Each row comes from the steps of one path. Every step used is in the known rows, and no mark comes twice. Write the path behind each row, first mark first.
Known rows
feka/tizas: [ 20 -17 -14 -21  -6   8  -5 -26  -8 -12 -52  35 -12  -6   1  10   7   3
  -5]
feka/fivoz: [ 19  -2 -13  12  -8  29  11 -16 -18   6 -63   9 -11  17  -7 -25  -1  19
 -26]
lakizim/fivoz/feka/depasoz: [ 23 -18  14  26  10  14   1 -11 -18   4  -3  -9  -4 -36 -19   8  -9   0
 -19]
feka/depasoz/fivoz: [  2 -12  17  33 -15  26   1 -11 -11   5 -26  -3 -17  36  -8  -4  -4  15
  -7]
feka/tizas/tobib/lakizim: [ 15 -12  13 -48  23  -1  -2   2 -13  -2 -26  13 -11   0  18   7  18 -14
  18]
fivoz/feka: [  8 -16   1 -11  -7  11  22 -23 -12   2 -33  16  -5 -40  -6  -8   3  -9
 -34]
tobib/lakizim/bedes/depasoz/fivoz: [ -5  -1  36  -9   7  49 -14 -22   8  22  14  -9  -6  62   3   0 -12   4
  20]
tizas/feka/depasoz: [ 23   2  -3  -3 -25  29  -8 -29  -2   4   5  18  -9 -13   5   0 -22  24
 -30]
bedes/depasoz/fivoz: [  9 -20   6  36 -14  36 -13 -20   1  13 -33   1 -13  40  -8  -3 -11  22
   1]
lakizim/fivoz/feka/tizas: [ 25 -30  -4   5  10 -11   6 -18 -11  -5 -27  23   2 -52 -20  20   4  -9
   3]
fivoz/feka/tizas/tobib/lakizim/bedes: [ -4   2  43 -76  43  -5   6  -6  -4   5  32  25   6 -28  17   4  14 -21
   7]
bedes/depasoz: [ 23 -12  -9   2  -4  43 -22 -26  -4   3 -35   8 -16  15   1   1 -15  19
 -20]
bedes/depasoz/feka: [ 11 -21 -12   1 -11  41 -38 -22   2  13 -23   6  -2   1  -3  -6 -16  24
 -14]
lakizim/bedes/depasoz/feka/tizas/tobib: [  7   0  11 -41  35  16 -65 -16  12  13  28  38  10  -3  18  -3 -10  32
   6]
lakizim/bedes/depasoz/fivoz/feka/tizas: [ -9 -14  33  -7  14  20 -14 -26  10   3  35  30   1  11  -8  10  -9  20
  10]
lakizim/bedes: [ 14  12  -1 -30   4  23  -7 -42  -1   8 -32  31  -3   2  13 -10  -5  -2
 -32]
tobib/tizas/feka/depasoz/fivoz: [ 15  -3  26  -5 -38  26  24 -16  12  14  25  -9  -7  27  -5  -3 -14  17
   7]
tizas/tobib/lakizim: [ 15  -3  15 -33  14  10   7   0 -13  12 -35  -4  -9   2  17 -10  11 -20
  -4]
tizas/tobib/lakizim/fivoz/feka/depasoz: [ 18 -15  42   0  38   6   5  18 -23  13  22 -31   0 -31  -5   5   1 -18
   4]
fivoz/feka/tizas: [  8 -24   0 -26  -2  -1  13 -22 -11 -12 -23  33  -5 -40  -7  10  11  -5
 -13]
tizas/tobib/lakizim/fivoz: [ 33 -10   8  -3  26   1   0   3 -15  22 -38 -14  -1 -11   5  -1   7 -25
  13]

Write each row's path
[  9  -5  12  31 -36  24   3 -22   3  15   8  12  -6  13  -5  -5 -17  28
 -11]
tizas/feka/depasoz/fivoz
[ -7 -22  16  22 -17   4  32 -16  -7  13 -29  10  -3 -12 -17 -11   7  -6
 -14]
depasoz/fivoz/feka
[  3 -18  30 -51  28  -9  17   9 -14  -3   3  11  -4 -35   7   7  19 -21
   9]
fivoz/feka/tizas/tobib/lakizim
[ -5   4  18 -25  17  64 -34 -11   0  25  20 -14   2  43   0 -20 -19  26
   7]
tobib/lakizim/bedes/depasoz/feka/fivoz
[ 15 -22  31   4  17  23  11   1 -20   6  12 -32  -6 -21 -16  16  -6 -20
   4]
tobib/lakizim/fivoz/feka/depasoz
[ -6 -21  26   4  13 -24  15   5  -6   5  -9  28   2 -23  -5  -5  19   2
   8]
depasoz/fivoz/feka/tizas/tobib
[ -8 -30  16   8 -11  -7  23 -14  -5  -3 -19  28  -5 -14 -17   7  13  -1
   8]
depasoz/fivoz/feka/tizas
[ 20 -27   6 -17  27 -13 -26  10  -5  16 -14  -1  10 -27  -1  11  14 -12
  41]
depasoz/feka/tizas/tobib/lakizim/fivoz
[ 10 -18  -7 -25  10 -11 -28  -4  -2   5 -28  34   5 -29  10  -7  14  11
   1]
depasoz/feka/tizas/tobib
[ -5 -26  21  31  -7  28   6 -14  -1  13  -4   1  -6   8 -19  -5  -9  15
  -7]
bedes/depasoz/fivoz/feka
[ 33   0  -6 -46 -36  19  27 -33  12  11 -12  13  -3 -13   5  -6 -10  -2
 -11]
tobib/tizas/feka
[ 10  18  26 -57  31  15  -3 -13  -5  20  -5   9   0   8  25 -13   6 -20
  -7]
tizas/tobib/lakizim/bedes
[-18  -8  51 -12  12  41   5 -16   6  21  41 -10   0  29  -7   1 -12  -3
  11]
tobib/lakizim/bedes/depasoz/fivoz/feka
[  5 -13  20  -5  -1  25   8 -13 -18  -6   0   1 -11 -27  -6  -1  -6   4
 -36]
fivoz/feka/depasoz
[ -5 -36  23  18   0  17  -1 -12   0  -3   6  18  -7   6 -18  14  -2  21
  14]
bedes/depasoz/fivoz/feka/tizas
[ -4   1  24 -70  31   1 -29  -7   5  15  18  23  10  -8  21  -2  11  -9
  21]
depasoz/feka/tizas/tobib/lakizim/bedes
[ 17 -33  13 -16  15  -2  17  -7 -13  -3 -11   0  -1 -38 -17  27   9 -28
  26]
tobib/lakizim/fivoz/feka/tizas
[ 21 -17  24  -7  32  -8  17   9 -17  21  -9 -15   5 -46  -5  -2  10 -31
   5]
tizas/tobib/lakizim/fivoz/feka
